Known rows, with every way that one mark hangs from another:
sovunus[rabeb[gitur[nisuk[lotava]]]]: [-0.685 -2.924 -4.375  5.254 -1.221 -0.958  3.413 -5.147 -4.188 -5.956
 -3.671 -1.374  2.058  2.501  1.388 -0.754 -2.243  0.858 -1.842  3.353
  3.396  2.322  3.314  2.992  0.743  0.871  5.274 -0.474]
pigol[samisuv[gitur[sovunus[rabeb]]]]: [ 0.730 -6.437 -0.272  2.903 -5.243 -0.613 -1.655 -0.783 -0.846 -4.471
 -3.102 -2.674  3.407  2.503 -2.388 -2.821  0.731  0.869 -1.534  0.347
 -0.092  1.835  4.052  2.284 -2.603  1.886 -0.022 -3.524]
pigol[samisuv[gitur[nisuk]]]: [ 1.911 -1.899  0.589  4.522 -2.749 -0.798 -0.123 -0.684 -2.803 -2.397
 -1.161 -0.558  1.740  1.950 -1.248 -2.887 -0.683 -0.135  1.990  1.479
  2.804  1.528  2.884  3.939 -1.141  0.492  0.161 -1.191]
sovunus[rabeb[gitur[nisuk pigol samisuv]]]: [-0.640 -3.223  0.811  1.451  1.943 -0.584 -1.811 -4.085 -3.357 -6.453
  2.944 -0.804  3.172  1.123 -2.687  1.620 -2.949  5.179 -2.423 -3.257
  0.759  2.545 -0.361  3.719 -1.145 -0.437  3.974 -2.245]
gitur[nisuk pigol rabeb]: [-0.621 -2.951 -0.762  1.975  2.638 -2.415  0.130 -0.334 -2.205 -4.204
  2.044 -1.056  0.845 -1.493 -0.265  0.331 -0.999  2.230  0.447 -2.017
 -0.015  2.676 -1.181  2.386  2.683  2.289  1.886  0.022]
pigol[samisuv[gitur[rabeb]]]: [ 0.331 -5.002 -1.076  2.511 -1.358  0.082 -2.026  0.595 -1.889 -2.606
 -2.943  0.024  2.942  0.206 -0.490 -4.530  0.558 -0.140  0.485 -1.029
 -0.432  2.320  0.719  0.654 -1.052 -0.035 -2.742 -3.259]
rabeb[gitur]: [-0.954 -1.560 -1.615  1.273 -0.906  0.846 -1.403 -2.342 -1.592 -2.925
 -1.196 -0.897  3.121  0.715  1.340 -1.193 -1.067  0.079 -3.079  1.151
  1.874  2.240 -0.523  3.122  0.005 -1.603  4.035 -2.060]
sovunus[rabeb[gitur[nisuk samisuv[pigol]]]]: [ 0.159 -3.538 -0.280  2.617  0.556 -1.058  0.524 -4.645 -3.606 -6.407
  0.109 -1.301  3.503  3.233 -1.002 -1.245 -1.686  2.770 -2.375 -1.724
  2.790  3.578  2.204  2.589 -0.429 -0.836  2.459 -1.709]
pigol[samisuv[gitur[nisuk[lotava]]]]: [ 1.377 -1.698 -0.397  6.380 -2.413 -0.621  1.188 -0.302 -3.899 -2.167
 -3.864  0.148  1.460  1.713  0.916 -3.649 -2.109 -1.666  1.574  2.730
  4.898  0.864  3.845  3.079 -1.306  0.304 -0.218 -1.003]
gitur[nisuk pigol[samisuv] sovunus[rabeb]]: [ 1.116 -4.373  1.057  2.639 -3.210 -2.905 -0.001  0.114 -1.498 -7.108
  1.245 -4.582  2.010  0.936 -1.620  0.709 -2.138  3.392  0.346 -0.803
 -0.175  2.664  3.374  4.414 -0.605  3.460  1.726 -2.732]
gitur[rabeb]: [-1.463 -3.509 -2.695  1.863  1.126 -1.504 -0.387 -0.232 -1.193 -2.243
 -1.252 -0.990  1.275 -1.611  1.710 -1.714  0.207  0.340 -0.960  0.340
 -1.251  1.443 -0.235  1.365  1.674  1.468  0.893 -1.259]
lotava[nisuk]: [-0.547  1.952 -0.672  1.646  0.081 -2.803 -0.243 -1.152 -3.550 -1.879
  0.091 -0.087  1.464 -1.449  0.681 -1.102 -1.938 -2.357 -0.507  1.784
  1.021 -0.065  2.154  1.665  1.834  3.329  3.135 -1.196]
sovunus[rabeb[gitur[nisuk]]]: [-0.768 -2.953 -3.118  3.380 -1.511 -1.012  1.944 -6.035 -3.690 -6.317
 -0.667 -2.147  2.562  2.334 -0.960  0.417 -1.060  2.668 -1.719  2.134
  1.613  3.028  2.503  4.160  0.812  1.022  5.506 -0.195]
rabeb[gitur[nisuk pigol samisuv]]: [ 0.619 -1.669  1.864  0.957  2.327 -0.249 -3.192 -2.536 -2.651 -4.824
  3.533  0.205  2.719  0.357 -1.509  1.198 -4.033  3.155 -1.770 -3.182
  2.726  2.637 -2.567  5.174 -0.574 -2.123  3.239 -1.817]
sovunus[rabeb[gitur[pigol]]]: [-2.508 -3.169 -0.647  0.031  0.061  1.047 -1.505 -2.751 -2.932 -5.828
  0.223 -1.898  3.867  0.115 -1.319  0.883 -0.925  3.189 -3.897 -2.160
 -0.271  2.303 -0.556  1.709 -1.122 -0.152  4.310 -2.459]
samisuv[gitur[rabeb] pigol]: [-0.706 -5.190 -0.731  2.276  0.770  0.520 -0.761  0.066 -1.817 -2.256
 -3.170  0.489  2.616  1.162 -0.226 -5.479  2.269 -1.057 -1.623 -1.643
  0.979  3.339  0.394 -1.082  0.898  0.309 -1.621 -0.448]
gitur[nisuk pigol[samisuv] rabeb]: [ 0.645 -3.204  0.756  2.627  0.829 -2.241 -0.399  1.417 -2.460 -5.026
  1.188 -1.989  1.679 -1.141  0.180 -1.064 -1.886  2.033  1.739 -2.461
 -0.305  2.483  0.416  2.402  1.014  1.418 -1.317 -2.846]
samisuv[gitur[nisuk[lotava]]]: [ 0.584 -1.130 -1.637  6.167 -0.389 -0.496  1.581 -2.015 -3.206 -1.279
 -3.284  0.956  0.295  1.732  0.227 -3.004 -1.293 -1.526  0.241  3.461
  4.970  0.766  2.623  3.102  0.538  1.325  2.517  1.487]
pigol[samisuv[gitur[nisuk rabeb sovunus]]]: [ 3.007 -7.737 -0.965  4.240 -3.093 -2.608 -1.176 -1.119 -0.203 -5.358
 -2.058 -2.045  1.573  2.680 -1.618 -3.206 -0.149  0.069  1.099 -0.508
  1.175  4.280  2.314  3.538  0.998  2.088 -1.503 -2.309]
samisuv[pigol]: [-0.941 -0.079  0.741  2.014  0.085 -0.140  0.296  1.253 -1.917 -0.984
 -1.242 -1.398  1.990 -0.056  2.631 -2.683  0.682 -0.641 -1.924  0.929
  1.960  1.272  1.163  1.444  0.246  0.143  0.850 -0.268]
rabeb[gitur[nisuk pigol sovunus]]: [ 1.225 -4.042  0.523  1.481 -1.176 -0.626 -1.683 -2.332  0.154 -6.393
  1.798 -2.690  2.099  2.042 -0.891  1.524 -2.375  1.280 -2.716 -0.862
  2.823  4.718 -1.202  5.133  1.291  0.360  5.008 -1.093]

Rows:
[ 0.487 -6.111 -0.885  1.365  1.579 -2.561 -3.530  0.135  1.584 -2.973
 -0.001 -1.038  1.701 -0.509  0.442 -0.569 -1.465  1.154 -1.877 -2.185
 -1.045  2.298 -1.509  3.350  0.466  1.189 -0.675 -3.100]
gitur[rabeb samisuv sovunus]
[-0.736 -3.457  0.735  0.800  1.080 -1.284 -2.075  2.933 -1.970 -3.575
 -0.094 -1.928  3.006 -2.131  0.925 -1.787 -1.081  1.731  0.179 -3.399
 -1.450  1.599 -1.142  0.659 -0.331  0.202 -2.211 -4.078]
gitur[pigol[samisuv] rabeb]
[ 0.785 -4.479  1.467  1.976  0.343 -3.114 -1.755 -1.485 -0.611 -5.885
  3.760 -2.447  1.536  0.183 -2.812  2.428 -2.554  4.512 -1.549 -2.713
 -0.052  2.012  1.025  5.002 -0.456  3.379  2.788 -1.381]
gitur[nisuk pigol samisuv sovunus[rabeb]]
[ 1.108 -2.554  1.494  2.355 -0.565 -2.635 -0.840  0.124 -0.089 -4.427
  2.780 -2.808  0.630 -0.083 -0.675  1.565 -1.875  1.398 -0.942 -0.157
  1.456  2.746 -0.224  4.872  1.890  2.974  3.310  0.110]
gitur[nisuk pigol sovunus]
[-0.406 -4.574  1.784  0.015  0.692 -1.568 -3.765  0.380 -0.078 -4.340
  2.768 -2.204  2.591 -0.310 -1.863  1.413 -1.745  3.970 -3.068 -3.151
 -1.638  1.021 -0.174  3.174 -2.015  1.988  1.447 -3.125]
gitur[pigol samisuv sovunus[rabeb]]
[ 2.319 -4.602  1.553  1.850 -2.886 -1.199 -2.234 -0.563 -0.378 -7.260
  1.013 -3.500  3.342  2.170 -0.470  0.442 -3.428  1.586 -1.021 -1.636
  2.915  4.500  0.029  5.314 -0.337 -0.533  2.198 -3.930]
rabeb[gitur[nisuk pigol[samisuv] sovunus]]
[ 0.888 -1.709  2.010  1.939 -1.365 -0.270 -1.431 -0.704 -3.007 -5.892
  1.014 -2.468  3.487  0.954 -0.188 -0.267 -3.054  2.199 -0.096 -1.631
  2.740  3.144 -0.331  4.302 -0.464 -1.615  2.280 -3.004]
rabeb[gitur[nisuk pigol[samisuv]]]
[ 1.738 -8.060 -0.831  2.525 -2.691 -0.990 -3.083  0.986  0.405 -4.016
 -3.163 -1.779  3.011  1.717 -0.934 -3.707  0.608 -0.724 -0.740 -1.343
 -0.177  3.381  0.994  1.668 -0.876  0.931 -2.478 -3.662]
pigol[samisuv[gitur[rabeb sovunus]]]
[ 1.967 -7.747 -0.985  3.819 -1.227 -1.935  0.096 -1.475 -0.221 -4.847
 -1.950 -1.584  1.474  3.394 -1.307 -4.134  1.520 -0.637 -0.670 -1.288
  2.521  5.577  1.653  1.647  2.927  2.487 -0.557  0.309]
samisuv[gitur[nisuk rabeb sovunus] pigol]
[ 1.888 -3.379  2.088  3.096 -0.080 -2.981 -0.769 -0.268 -0.012 -3.332
  1.480 -1.981  1.264  1.817  0.736 -1.210 -2.046  0.963 -0.860 -0.833
  2.912  2.567  1.307  4.460  0.682  1.358  0.584 -0.929]
gitur[nisuk samisuv[pigol] sovunus]
[-0.177 -4.613 -0.252  1.430 -0.804 -2.114 -2.351 -1.537  0.382 -3.610
  0.225 -1.994  2.291  0.072 -0.599  0.411 -1.625  2.455 -2.652 -0.349
 -1.356  0.586  1.523  3.823 -1.747  1.983  1.717 -2.678]
gitur[samisuv sovunus[rabeb]]
[ 2.073 -4.613 -1.435  4.346 -0.396 -1.765 -0.865 -3.220 -0.714 -4.628
 -1.376 -0.360  1.990  2.861  1.692  0.003 -4.799 -0.127 -2.340  1.053
  5.115  3.101  0.374  5.746 -0.211 -1.034  3.239 -2.313]
rabeb[gitur[nisuk[lotava] samisuv sovunus]]
[ 0.867 -1.706  0.921  4.094 -0.378 -0.193  1.309 -1.199 -2.843 -1.989
 -1.068 -0.240  1.299  2.653 -0.811 -4.100  1.002 -0.713 -0.387  0.843
  4.143  3.020  2.347  2.105  0.936  0.848  1.316  1.598]
samisuv[gitur[nisuk] pigol]
[ 2.439 -4.930  1.082  2.323 -0.673 -1.363 -1.586 -2.674 -0.211 -5.446
  0.503 -1.782  3.042  3.796  0.396 -1.166 -2.693  0.699 -2.546 -1.501
  4.174  4.628 -0.114  4.781  0.318 -1.159  1.924 -1.944]
rabeb[gitur[nisuk samisuv[pigol] sovunus]]
[ 1.299 -5.814  1.203  1.661  2.418 -3.440 -3.055  0.069  0.320 -5.248
  3.330 -0.822  1.276 -0.531 -1.469  1.293 -2.598  2.827 -0.766 -3.972
 -0.669  3.396 -2.206  4.108  1.785  1.878  0.270 -1.927]
gitur[nisuk pigol rabeb samisuv sovunus]
[ 1.685 -4.500  1.981  0.863  0.853 -1.596 -3.810 -2.071 -0.054 -6.012
  3.267 -1.479  2.322  1.714 -1.771  1.962 -3.915  2.665 -2.639 -3.135
  2.506  3.896 -2.537  5.800 -0.335 -1.035  3.270 -2.598]
rabeb[gitur[nisuk pigol samisuv sovunus]]
[ 1.942 -6.057 -1.020  3.179  1.076 -3.978 -1.550 -1.596  0.951 -4.555
  1.388 -1.142  0.525  0.543 -0.169 -0.012 -2.474  1.983  0.073 -1.134
  0.089  2.854 -0.280  4.304  2.155  2.015  0.712 -1.548]
gitur[nisuk rabeb samisuv sovunus]
[-0.520 -1.984  1.029  0.554  1.506  1.041 -2.735 -1.004 -1.471 -3.097
 -0.651 -0.210  4.338  1.610  1.455 -2.496 -1.494  0.567 -3.885 -2.155
  2.822  2.652 -1.521  1.903 -1.733 -3.592  0.422 -2.959]
rabeb[gitur[samisuv[pigol]]]
[ 0.114 -4.414 -1.629  4.558  2.747 -1.068  0.048 -0.575 -3.163 -3.024
 -1.865  1.278  1.007  0.365 -1.094 -2.540 -0.891  0.215  0.010 -1.572
  2.316  2.843 -0.565  1.225  1.500  1.677  0.378  0.487]
samisuv[gitur[nisuk[lotava] pigol rabeb]]
[-0.549 -3.044 -2.818  4.903  0.747 -1.351  1.038 -5.492 -4.109 -5.350
 -2.063 -0.254  2.279  2.241  0.597 -0.198 -3.873  2.199 -1.871  0.849
  3.162  1.761  2.552  3.999 -0.920 -0.383  3.810 -2.005]
sovunus[rabeb[gitur[nisuk[lotava] samisuv]]]
[-1.389 -3.660  0.316  0.597 -1.677  0.814 -2.023 -0.458 -3.399 -6.411
 -0.454 -2.925  5.342  0.481 -0.916 -0.579 -1.617  3.207 -2.520 -2.442
 -0.578  2.285  0.647  1.754 -2.836 -1.443  1.722 -5.403]
sovunus[rabeb[gitur[pigol[samisuv]]]]
[ 0.417 -4.182 -2.006  3.873 -2.994 -3.333  1.994 -3.374 -0.739 -5.276
 -0.040 -3.656  0.822  1.312 -0.498  0.944 -0.531  2.083 -0.631  2.653
  0.592  2.158  4.285  4.756  1.266  4.740  4.255  0.307]
gitur[nisuk sovunus[rabeb]]
[-0.652 -3.283 -0.431  3.827  4.831 -3.003 -0.530  0.272 -2.790 -3.187
  0.679  0.928  0.797 -1.481  0.865 -0.090 -3.967  2.040  0.249 -2.887
  1.426  1.340 -1.292  2.459  0.793  0.910 -0.375 -1.200]
gitur[nisuk[lotava] pigol rabeb samisuv]
[ 2.142 -4.245 -0.511  4.074 -2.838 -1.798 -0.478 -2.611  0.139 -3.080
 -0.574 -1.158  0.579  2.867 -1.975 -1.402 -0.273 -0.466 -0.818  2.137
  3.254  3.068  2.176  5.132  1.391  2.596  2.850  0.872]
samisuv[gitur[nisuk sovunus]]
[ 0.932 -1.946  0.955  2.653  1.265 -0.590 -0.739 -2.912 -2.600 -4.361
  0.810 -0.187  2.986  2.726  0.427 -1.950 -2.548  1.153 -1.784 -1.478
  3.996  3.391 -0.140  3.850 -0.135 -2.550  1.766 -1.508]
rabeb[gitur[nisuk samisuv[pigol]]]
[ 0.120 -3.309  0.151  1.890 -1.947 -0.473 -0.170 -2.490 -4.215 -7.827
  0.724 -3.125  4.198  1.517 -1.866  0.499 -2.160  3.826 -0.501 -1.588
  1.056  3.433  2.086  3.124 -1.187  0.021  2.450 -3.651]
sovunus[rabeb[gitur[nisuk pigol[samisuv]]]]
[ 0.391 -5.220 -0.945  3.813  0.557 -1.172  1.333 -1.610 -2.700 -3.196
 -1.789  0.103  1.551  2.071 -1.007 -4.722  1.726 -0.336  0.438 -0.983
  2.494  4.552  1.508  0.695  2.795  1.333 -0.530  0.941]
samisuv[gitur[nisuk rabeb] pigol]
[-0.507 -1.800  1.844 -0.091 -0.952  1.136 -3.481  1.013 -2.307 -4.814
  0.195 -1.990  4.364  0.123  0.827 -0.800 -2.514  1.361 -2.274 -2.285
  1.316  2.158 -1.303  2.439 -2.429 -2.898  0.849 -4.822]
rabeb[gitur[pigol[samisuv]]]
[ 0.395 -5.763 -1.835  4.412  1.231 -3.389  0.705  0.277 -0.361 -4.844
 -0.709 -1.825  0.664 -0.132  1.378 -0.285 -2.245  0.172 -0.578 -1.086
  1.798  3.164 -0.348  2.662  2.991  3.279  1.620 -0.537]
gitur[nisuk[lotava] pigol rabeb sovunus]
[-0.135 -6.151  1.225 -0.146  2.936 -2.139 -5.043  1.929  1.146 -3.922
  2.314 -0.843  1.939 -1.356 -0.736  0.237 -2.103  2.378 -2.309 -4.901
 -1.666  2.674 -3.477  2.832 -0.253  0.616 -0.828 -3.529]
gitur[pigol rabeb samisuv sovunus]
[ 0.335 -4.102  0.141  2.641 -1.223 -2.607  0.584 -1.684 -1.181 -6.344
  1.979 -3.747  1.383  0.740 -2.310  1.812 -1.298  3.377 -1.415 -0.101
 -0.188  2.731  2.033  4.145  1.254  4.274  4.070  0.012]
gitur[nisuk pigol sovunus[rabeb]]
[-1.453 -3.364  1.018 -0.075  4.644 -0.957 -4.134  1.815 -1.180 -2.560
  2.475  0.761  2.331 -2.962 -0.129 -0.335 -1.642  2.580 -1.772 -4.920
 -1.553  0.810 -3.433  1.345 -0.585 -0.154 -0.782 -2.962]
gitur[pigol rabeb samisuv]
[ 1.558 -5.042 -1.109  4.472 -1.605 -1.386 -0.300 -1.418 -2.652 -3.760
 -2.063 -0.544  1.714  1.508 -1.167 -3.393 -0.192  0.458  2.168 -0.210
  1.171  2.897  2.178  2.110  0.505  1.157 -1.509 -1.688]
pigol[samisuv[gitur[nisuk rabeb]]]
[ 1.316 -6.057 -0.428  4.294 -3.273 -1.399  1.433 -2.898 -1.476 -5.584
 -1.796 -2.621  1.834  4.544 -2.776 -2.976  1.653  0.664 -1.344  0.728
  2.835  4.500  4.802  2.315  0.990  3.504  2.012  0.532]
samisuv[gitur[nisuk sovunus[rabeb]] pigol]
[-0.210 -4.303  0.568  0.041 -0.973  0.383 -3.763 -0.531  0.504 -4.988
  0.932 -2.448  3.526  0.802 -0.410  0.779 -1.729  1.125 -4.547 -1.856
  1.606  3.912 -2.578  3.816 -0.268 -0.571  3.676 -2.663]
rabeb[gitur[pigol sovunus]]
[ 1.704 -4.288 -1.900  3.066 -2.644 -1.589 -0.090 -4.023  0.059 -5.570
 -0.248 -2.579  1.982  3.008  0.296  0.365 -1.935  0.586 -2.033  2.260
  3.075  4.461  0.552  5.989  1.893  0.647  4.887 -0.555]
rabeb[gitur[nisuk sovunus]]
[ 0.906 -0.091  2.425  2.716 -0.802 -1.508 -0.297  1.440 -3.192 -3.415
  1.943 -2.421  1.821 -0.693  0.267 -0.068 -2.426  1.600  1.405 -0.435
  1.756  1.022  0.796  3.965 -0.346  0.856  0.558 -2.138]
gitur[nisuk pigol[samisuv]]
[ 0.540 -4.522  2.022  0.614 -0.959  0.509 -4.041  1.077  0.394 -2.375
  0.269 -0.924  2.085  0.398 -2.535 -1.513  0.171 -0.245 -2.949 -1.553
  1.268  2.532 -1.114  2.731 -0.668  1.023  1.599 -0.820]
samisuv[gitur[pigol sovunus]]
[ 1.232 -2.947  2.742  0.730 -2.293 -1.305 -3.305  3.716  0.470 -3.422
  0.845 -3.577  2.831 -0.616  0.420 -0.229 -1.991  0.549 -1.332 -1.587
  0.393  1.494 -0.144  3.545 -1.785  0.496 -0.404 -4.014]
gitur[pigol[samisuv] sovunus]
[ 1.614 -3.109  0.823  4.992  0.377 -3.022  0.701  0.319 -0.512 -2.810
 -1.388 -1.008  0.872  2.140  2.749 -1.995 -3.625 -0.987 -1.152  0.661
  4.932  2.341  1.897  4.020  0.199  1.121  0.332 -0.770]
gitur[nisuk[lotava] samisuv[pigol] sovunus]
[ 1.420 -7.403 -0.311  2.389  0.418 -1.844 -2.068 -0.926 -0.035 -5.231
  0.757 -0.891  1.349  1.214 -3.422 -1.266 -0.165  1.351 -0.824 -2.854
  1.083  5.187 -0.768  2.998  2.497  2.971  1.098 -0.184]
samisuv[gitur[nisuk pigol rabeb sovunus]]
[-0.497 -5.976 -0.343  0.320  1.269 -1.670 -2.553  1.420  0.957 -4.157
  0.885 -2.377  1.584 -1.606  0.123 -0.190 -0.463  1.220 -2.282 -2.649
 -1.421  3.190 -1.979  1.824  1.503  2.260  0.756 -2.318]
gitur[pigol rabeb sovunus]
[ 1.044 -4.804  0.861  2.089 -2.091  0.556 -1.343  0.737  0.305 -2.173
 -2.489 -1.374  2.334  2.561 -0.353 -4.270  1.613 -1.928 -2.970 -0.359
  3.145  3.414  1.094  1.561 -0.311  0.877  0.339 -0.269]
samisuv[gitur[sovunus] pigol]
[-0.508 -2.831 -3.817  5.571  1.347 -3.282  2.875 -1.395 -2.550 -2.933
 -3.046 -0.649  0.132 -0.440  3.121 -1.688 -1.461 -0.476  1.050  2.004
  2.109  1.546  1.551  2.024  3.232  2.396  1.572  0.184]
gitur[nisuk[lotava] rabeb]
[ 0.052 -7.701  0.126  0.724  0.647 -0.333 -3.922  0.881  0.686 -4.116
 -0.366 -0.573  2.387 -0.095 -2.654 -2.022  0.521  0.516 -2.590 -3.785
 -0.611  3.964 -1.972  1.413  0.595  1.672 -0.226 -1.676]
samisuv[gitur[pigol rabeb sovunus]]
[ 1.612 -6.503  0.249  3.216  1.415 -3.758 -0.405 -0.329  0.025 -4.877
  0.816 -1.384  1.267  1.593  0.435 -1.500 -1.094  1.229 -0.632 -2.758
  1.257  4.287  0.284  3.072  2.018  1.690 -1.022 -1.489]
gitur[nisuk rabeb samisuv[pigol] sovunus]
[-0.817 -3.049 -0.979  1.997  0.072 -0.316  0.652 -4.293 -3.587 -6.991
  1.317 -2.306  3.193  1.380 -2.131  1.150 -1.504  3.977 -2.103 -1.238
  1.049  3.626  0.991  3.527  0.524  0.770  5.297 -1.010]
sovunus[rabeb[gitur[nisuk pigol]]]
[ 1.040 -2.259 -1.931  5.901 -1.800 -2.819  2.042 -0.830 -0.400 -3.045
 -2.392 -1.901 -0.100  1.155  2.879 -0.263 -2.730 -1.538 -0.611  4.004
  4.317  1.451  2.776  4.612  1.901  3.020  3.477  0.227]
gitur[nisuk[lotava] sovunus]
[ 0.824 -4.232 -0.656  3.819 -0.757 -1.270 -0.340 -1.667 -1.081 -5.658
 -1.039 -2.346  2.145  2.040  0.945  0.704 -4.026 -0.053 -2.537  0.116
  4.848  3.946 -0.248  4.511  0.943 -0.077  4.165 -1.205]
rabeb[gitur[nisuk[lotava] pigol sovunus]]
[ 0.978 -5.941 -1.616  4.194 -3.294 -1.773  0.744 -4.322 -1.230 -4.902
 -0.918 -1.972  1.060  3.251 -3.750 -0.871  0.281  1.443 -1.045  1.624
  1.287  3.251  4.080  4.013  0.742  4.193  3.619  1.013]
samisuv[gitur[nisuk sovunus[rabeb]]]
[-1.296 -3.477 -1.128  1.009  0.425  0.186 -2.393 -3.982 -2.402 -4.399
 -0.261 -0.505  4.026  1.344 -0.854 -0.100 -1.941  3.161 -3.612 -1.300
 -0.338  1.316  0.510  2.615 -2.400 -1.438  2.975 -3.202]
sovunus[rabeb[gitur[samisuv]]]
[ 0.715 -1.669  1.849  2.744  0.584 -0.019 -1.082 -0.858 -2.541 -2.691
  1.590  0.472  1.208  0.366 -2.893 -1.125 -0.385  0.957 -0.014 -1.137
  2.712  2.010 -0.251  3.530  0.653  1.183  2.823  1.131]
samisuv[gitur[nisuk pigol]]
